In the rows, zero is written as 128.
Known rows, with every way that one mark hangs from another
balo(povir): [ 98 169 146 135 166 120 149 131 119 154  97 131 141 139 109 110 108 112
 153 169 110 139 115 103 193 109 139  88 143 196 124 156 185 127 124  67]
dosuv(motip(vimura(tages))): [ 72 146 168 128 140 103 165 126 117 186  81 115 139 151 149  91 106 111
 145 150 110 151 108 116 183 105 142 107 128 193 117 152 184 114 127  94]
balo(funim(dosuv)): [123 166 136 137 186 124 157 117 122 125  81 139 137 137 123 100 108  86
 161 135 128 143 102 102 173 113 117 100 160 188 140 134 192 130 136  72]
povir(balo(funim) fatus(nuzu)): [132 163 124 123 145 149 122 108 145 133 104 156 117 142 124 105 119  91
 163 162 131 135 101  86 168 138 155  83 148 176 106 164 158 121 126 109]
fatus(nuzu(niziput(mukifu)) povir(balo)): [116 173 145 117 140 141  90  95 140 155  94 131  95 149 126 109 101 112
 113 186 134 156 115 108 147 141 161  87 139 159  76 138 175 134 138 115]
funim(balo(povir(fatus)) dosuv): [127 202 137 135 185 132 143 108 126 156  76 153 150 117  98 129 114 102
 145 168 113  90 106  79 172 111 134  97 157 196 136 141 160 134 147  66]
niziput(mukifu(nule) nuzu(fatus(povir))): [119 190 179 105 125 124 112 120 132 168  63 129 100 131 111 133 119  99
 101 161 115 136 128 100 139 133 155 109 142 146  85 160 144 155 152  67]
vimura(motip tages): [ 79 149 166 125 148 118 163 132 120 164  97 119 108 151 134  72 131 118
 151 150 108 160 140 130 164 104 128 107 169 198 124 161 167 137 127  69]
nule(logag(mebis(biso))): [ 92 182 146 182 140 123 172 126 116 159 109 121 102 135  91 118 111 119
 142 166 136 157 104 115 176  95 145  88 165 177 122 141 181 117 141  89]
biso(mebis panu(vevi)): [ 92 147 177 138 165  91 115 139  98 162 112 141 142 144 111  87 117 115
 157 139  92 124 125  92 157 133 124  70 169 208 142 165 204 103 121 104]
povir(balo fatus(nuzu(niziput))): [112 178 134 118 145 139 106  98 129 151  97 157 108 144 112 116 113 102
 132 158 126 141 115  91 173 129 154  78 147 174 103 168 157 107 135 123]
mukifu(niziput(nuzu) nule(logag(mebis))): [ 90 181 186 158 133  86 138 128 110 124 104 116 105 160  91 141 137  95
 116 131 157 140  78  83 150  96 136 108 186 178  99 165 157 131 150  82]
fatus(nuzu(niziput) povir(balo)): [106 173 138 125 141 132  93 103 117 153 110 124 103 156 130 100 110 113
 125 174 142 153 110  97 170 148 155  68 145 174  83 152 170 112 133 130]
vevi(panu(biso(mebis(logag)))): [103 168 151 130 164  95 175 121  82 181 112 119 120 133 103  89 139 134
 152 149 139 139 131 116 159 128 138  93 186 188 109 159 225 107 116 104]
tages(vimura(motip)): [ 94 165 165 120 146 146 145 142 118 169  83 132 103 159 116 108 114 114
 163 151 104 135 115 107 183 118 136 114 152 196 129 159 185 127 146  89]
vevi(panu(biso(mebis(logag(nule(mukifu(niziput))))))): [ 95 164 138 116 170 108 159 143  81 152 121 147 116 164  94 117 125 117
 156 115 172 130 119  92 140 115 130  96 174 217  99 182 218 108 131  99]
biso(mebis(logag) panu(vevi)): [ 90 134 178 139 157  85 125 133 102 170 102 139 129 140  97  81 136 120
 146 139 118 122 122  99 153 135 124  79 170 221 130 179 214 112 120  97]
dosuv(motip): [ 89 161 152 133 157 101 166 122 125 170  77 111 157 135 107 112 109 109
 156 156 123 141 112 102 185 132 136 100 147 191 118 138 174 100 131 102]
logag(nule(mukifu(niziput(nuzu)))): [ 92 160 153 109 155 116 129 149 115 124  88 152 111 165  81 140 102  94
 133 127 159 141 109  88 151 106 117 106 149 200 111 167 171 137 141  88]
nule(logag mukifu(niziput(nuzu))): [ 92 165 171 128 148 104 126 136 118 146  88 143 116 153  85 135 129  90
 122 162 169 143 114  98 138  96 119 121 167 204 107 168 149 166 143 102]
niziput(mukifu nuzu(fatus)): [106 172 174 111 150 129 144 117 136 166  61 142 111 127  87 133 108  96
 114 165 106 149 130 125 143 112 134 116 152 145 127 145 172 157 133  70]
nule(logag mukifu(niziput(nuzu(fatus(povir))))): [ 87 187 158 128 145 127 106 139 110 165  92 145 118 158 104 135 127  87
 115 171 170 134 124  99 132 119 130  99 153 184 102 180 124 165 146 100]
balo(funim(dosuv) povir): [123 170 130 141 201 138 152 110 122 123  88 142 148 140 128  99  99  97
 162 154 114 128  99 100 180 107 122  93 144 195 137 140 199 142 130  48]
mebis(biso(panu(vevi)) logag(nule)): [ 96 146 133 133 151 103 142 126  95 156  86 125 112 137  75 103 106 122
 124 148 129 122 121 103 170 130 123  63 147 225 120 167 207 112 128  80]
dosuv(motip(vimura)): [ 81 164 153 128 148 109 162 130 121 185  69 112 150 146 126 111 100 110
 145 156 108 138  96 111 191 116 143 104 127 192 121 147 186 104 123 110]
panu(biso(mebis(logag(nule(mukifu(niziput))))) vevi): [ 77 144 141 126 162  86 130 132  83 156 124 166 120 167  66 120 127 105
 133 106 173 127 112  65 140 129 145 113 166 222  94 205 209 119 131  89]
logag(mebis(biso) nule(mukifu(niziput(nuzu)))): [ 84 172 157 138 155 144 154 150 117 124 101 153  95 164  67 147  88 113
 135 132 163 149  99  88 148  95 127  96 145 181 117 155 199 128 141  89]
fatus(nuzu(niziput) povir): [ 90 185 142 113 146 108 104 114 106 166 112 105 115 162 121  93  95 117
 117 171 131 159 113 107 173 139 155  71 138 174 100 151 160 114 126 116]
biso(mebis panu): [ 91 160 187 126 152 108 138 149 110 159 116 131 133 139 127  88 118 119
 179 147  82 139 122 103 156 123 130  80 157 200 148 160 196 103 124 110]
logag(mebis(biso) nule(mukifu(niziput))): [ 79 174 140 150 155 146 162 162 120 127 112 157 110 163  80 146  89 105
 160 123 156 153  98  82 162  89 136  84 141 200 124 163 197 104 143  89]
vevi(panu(biso(mebis(logag(nule(mukifu)))))): [111 167 126 126 163 108 163 127  86 163 104 149 106 147  92 102 118 126
 155 119 160 134 134 105 149 124 130  93 171 209  93 172 220 100 139  91]
nule(logag mukifu(niziput)): [ 91 170 152 140 152 104 132 148 122 149  97 148 130 152 101 134 130  83
 147 153 161 147 112  93 154  91 127 110 164 225 116 174 146 143 144 100]
fatus(nuzu(niziput(mukifu))): [101 170 160 108 152 111 121 102 133 159  87 123 113 147  98 116  86 106
 112 166 109 165 114 121 156 108 149 104 140 170 115 141 177 136 130  93]
vevi(panu(biso(mebis))): [104 181 151 129 170 103 167 125  77 175 125 122 134 137 118  94 121 129
 164 149 111 143 133 107 160 126 140  86 188 176 122 147 216 100 116 110]
povir(fatus(nuzu)): [108 183 136 104 132 112 132 123 124 164 100 130 126 140 102 113 114 106
 148 161 118 142 114  91 182 129 158  87 153 178 128 164 139 118 122 114]
vevi(panu(biso(mebis(logag(nule))))): [105 166 124 129 161  98 176 119  75 162 116 121 105 149  98  95 120 134
 147 123 142 132 121 116 167 133 138  83 177 190  99 158 225  90 129  86]
nule(logag(mebis(biso)) mukifu): [ 98 181 146 176 143 135 161 134 126 160  97 149 103 131  84 125 109 109
 148 165 152 159 119 104 158  88 141  98 156 196 112 155 176 129 152  94]

Rows
[125 167 118 149 186 166 141  95 131 145  69 146 152 136 156 107 111  87
 164 152 143 118 104  87 163 160 133  79 144 170 105 135 175 114 146  92] -> nuzu(fatus(povir(balo(funim(dosuv(motip))))))
[113 176 173 173 137 102 124 112 119 158  85 125 109 125  89 127 109 109
 117 162 109 126 109  92 129 104 146  85 167 194 107 154 183 131 147  70] -> niziput(mukifu(nule(logag(mebis(biso(panu(vevi)))))))
[ 83 167 152 141 161 122 140 147 119 114  98 155 105 176  73 139  97  95
 141 110 171 147  96  87 148 101 119  97 158 179 115 161 188 115 140  84] -> logag(mebis nule(mukifu(niziput(nuzu))))
[ 88 177 170 154 154 132 163 143 113 159 105 121 123 130 103 104 101 121
 171 166 101 150 118 103 161 110 132  66 154 180 153 142 207  98 114 108] -> logag(mebis(biso(panu)))
[ 94 167 164 137 179 119 166 101 115 178  73 121 165 140 145 104  98 115
 136 166 105 106  87  96 169  94 132 113 135 212 123 128 194 141 144  69] -> funim(balo(povir) dosuv(motip(vimura(tages))))
[ 89 171 150 185 159 105 137 119  97 164 108 125 123 139  87 105 107 117
 133 169 122 132 115 103 152 113 129  59 176 196 134 150 191 111 128  96] -> nule(logag(mebis(biso(panu(vevi)))))
[134 174 116 148 178 169 127 109 127 132  83 159 125 137 153 105 121  81
 161 148 141 131 109  91 162 144 131  73 155 168 115 149 178 129 145  83] -> nuzu(fatus(povir(balo(funim(dosuv)))))
[121 181 179 126 123 106 131 104 131 159  59 134  97 124  94 145 126  88
  94 154 113 136 118 111 138 103 147 125 160 164  95 165 135 166 166  54] -> niziput(mukifu(nule(logag)) nuzu(fatus))
[ 91 153 159 105 142 133 154 145 117 139  81 145  89 149  59 139 113 115
 115 148 178 140 110  97 150 102 125 113 135 213  99 175 192 158 141  86] -> mebis(biso logag(nule(mukifu(niziput(nuzu)))))
[ 87 161 156 139 162  82 136 115  80 181 129 140 137 140  88  98 124 117
 142 140 112 140 125  80 160 140 155 103 180 179 117 172 207 111 117 101] -> panu(biso(mebis) vevi)
[105 199 168 120 145 128 104 115 129 169  74 141 108 139 126 130  99  91
 108 147 107 144 130 105 149 120 158  91 123 163  89 167 148 124 160  60] -> nuzu(fatus(povir) niziput(mukifu(nule)))
[ 88 144 143 120 160 114 126 150 101 146  89 151 125 152  69 126 110 105
 132 140 158 120 120  79 144 113 116  76 141 251 120 191 200 130 129  92] -> mebis(biso(panu(vevi)) logag(nule(mukifu(niziput))))
[114 182 166 170 127  94 145 114 141 143  85 128  98 135 100 135 122  94
 128 138 129 150  93 101 151  94 156 113 170 173  93 151 159 123 163  58] -> niziput(mukifu(nule(logag(mebis))))
[ 96 170 197 108 136  91 131 143 111 132  88 118 120 151  96 138 135  95
 123 137 135 140  97  75 161 108 132 114 164 192 108 170 164 139 137  91] -> mukifu(niziput(nuzu) nule)
[125 164 138 125 155 155  92  90 148 136 101 136  98 157 138  96  90  99
 124 184 137 154 104 113 135 143 156  88 126 158  70 138 183 139 134  93] -> fatus(nuzu(niziput(mukifu)) povir(balo(funim)))
[107 186 149 100 148 124 110  97 140 166  84 142 110 140  98 121  87 103
 114 168 108 147 122 113 152 115 160 100 132 158 115 153 151 130 131  95] -> povir(fatus(nuzu(niziput(mukifu))))
[117 167 129 133 157 146  95 100 125 133 116 132 107 164 144  85  98 101
 136 172 146 151 101 102 162 150 150  67 133 174  80 149 180 118 131 110] -> fatus(nuzu(niziput) povir(balo(funim)))
[116 186 187 156 119 117 152 108 135 149  78 119  75 122  78 141 115 120
  99 168 129 147  98 107 136  93 155 123 161 155  86 139 175 157 161  66] -> niziput(mukifu(nule(logag(mebis(biso)))) nuzu)
[ 93 143 147 131 139 105 160 136 116 143 107 138  93 152  97 101 121 126
 149 109 134 140 101 112 183 123 143  95 150 204 107 168 205 101 150  70] -> biso(mebis(logag(nule)))
[ 94 146 129 135 154  89 134 117  89 167 110 168 110 148  64 104 121 115
 134 112 159 131 127  77 149 138 149 111 164 212  88 198 211 114 139  81] -> panu(biso(mebis(logag(nule(mukifu)))) vevi)
[ 78 171 176 112 158 117 146 141 108 151  90 137 132 153  94 140 121  90
 128 149 126 144 113  99 158 109 124  98 162 170 143 167 166 143 122  93] -> mukifu(niziput(nuzu(fatus)))
[ 98 175 142 180 150 110 147 132 130 152  93 152 112 143  92 119 116  94
 154 143 160 156 114 104 159  97 131  98 170 194 114 162 164 118 152  92] -> nule(logag(mebis) mukifu)
[114 186 201 149 123 116 139 110 126 149  78 111  85 118  90 128 111 117
 114 177 106 135 109 107 114 100 141 106 161 164 104 144 176 150 148  78] -> niziput(mukifu(nule(logag(mebis(biso(panu))))) nuzu)
[103 158 144 115 139 133 152 144 116 155  76 144 103 129  83 110 105 118
 152 150 136 137 132 103 154 114 124  82 126 232 119 176 193 123 139  92] -> mebis(biso(panu) logag(nule(mukifu)))
[118 167 126 150 157 164 125 124 133 144 100 157 119 143 147 102 120  83
 162 162 136 141 119 100 166 146 142  68 140 169 100 163 171 119 135  85] -> nuzu(fatus(povir(balo(funim))))
[104 190 163 173 122 113 164 127 116 148 103 120  98 131  99 131 122 114
 135 148 129 150  94  91 174  92 157  93 163 190 102 159 167 116 160  79] -> mukifu(nule(logag(mebis(biso))))
[129 161 120 149 183 150 138  94 135 136  74 130 146 136 153  95 115  98
 165 159 155 120  97  83 165 162 129  88 147 180  91 121 188 114 144 101] -> fatus(povir(balo(funim(dosuv(motip)))))
[116 195 157 119 116  95  85  92 122 161  95 102  92 153 123 117 104 107
  86 172 129 148 104 105 143 122 172 101 140 178  59 155 128 145 162  85] -> fatus(nuzu(niziput(mukifu(nule(logag)))) povir)
[109 178 179 116 128 137 102 135 115 138  91 141 108 149 126 143 149  91
 122 147 147 127 106  65 151 138 148  88 160 171  83 184 149 139 147 102] -> mukifu(niziput(nuzu(fatus(povir(balo)))) nule)
[129 166 120 139 175 163 146  97 143 149  54 161 144 135 154 110 108  87
 163 147 127 101  87  86 173 128 136 103 128 181 114 144 186 113 137 101] -> povir(balo(funim(dosuv(motip(vimura)))) fatus)
[ 95 190 151 127 161 140 112 114 128 179  79 143 111 142 120 119  90  97
 114 166 111 149 138 129 148 124 147  85 124 150 109 152 163 127 141  72] -> nuzu(fatus(povir) niziput(mukifu))
[114 177 130 137 179 146 142 120 136 142 100 158 141 139 123 103 100  96
 166 170 112 118 114  98 180 116 143  84 120 184 122 167 166 127 122  48] -> balo(funim povir(fatus))
[ 88 150 136 119 149 109 147 155 124 133  87 153 111 162  81 134 121  91
 145 118 179 141 105  91 167 104 126 106 143 230 106 185 177 122 144  80] -> mebis(logag(nule(mukifu(niziput))))
[146 169 119 142 177 159 136 104 141 121  74 178 122 124 132 108 128  79
 170 140 137 120 109  81 168 129 128  90 159 177 122 149 176 122 144  84] -> povir(balo(funim(dosuv)) fatus)
[ 86 162 167 127 141  91 167 120  95 182 121 128 113 133  93  93 143 127
 153 147 128 151 122  97 159 133 159 120 168 182 111 177 208 117 118 103] -> panu(biso(mebis(logag)))
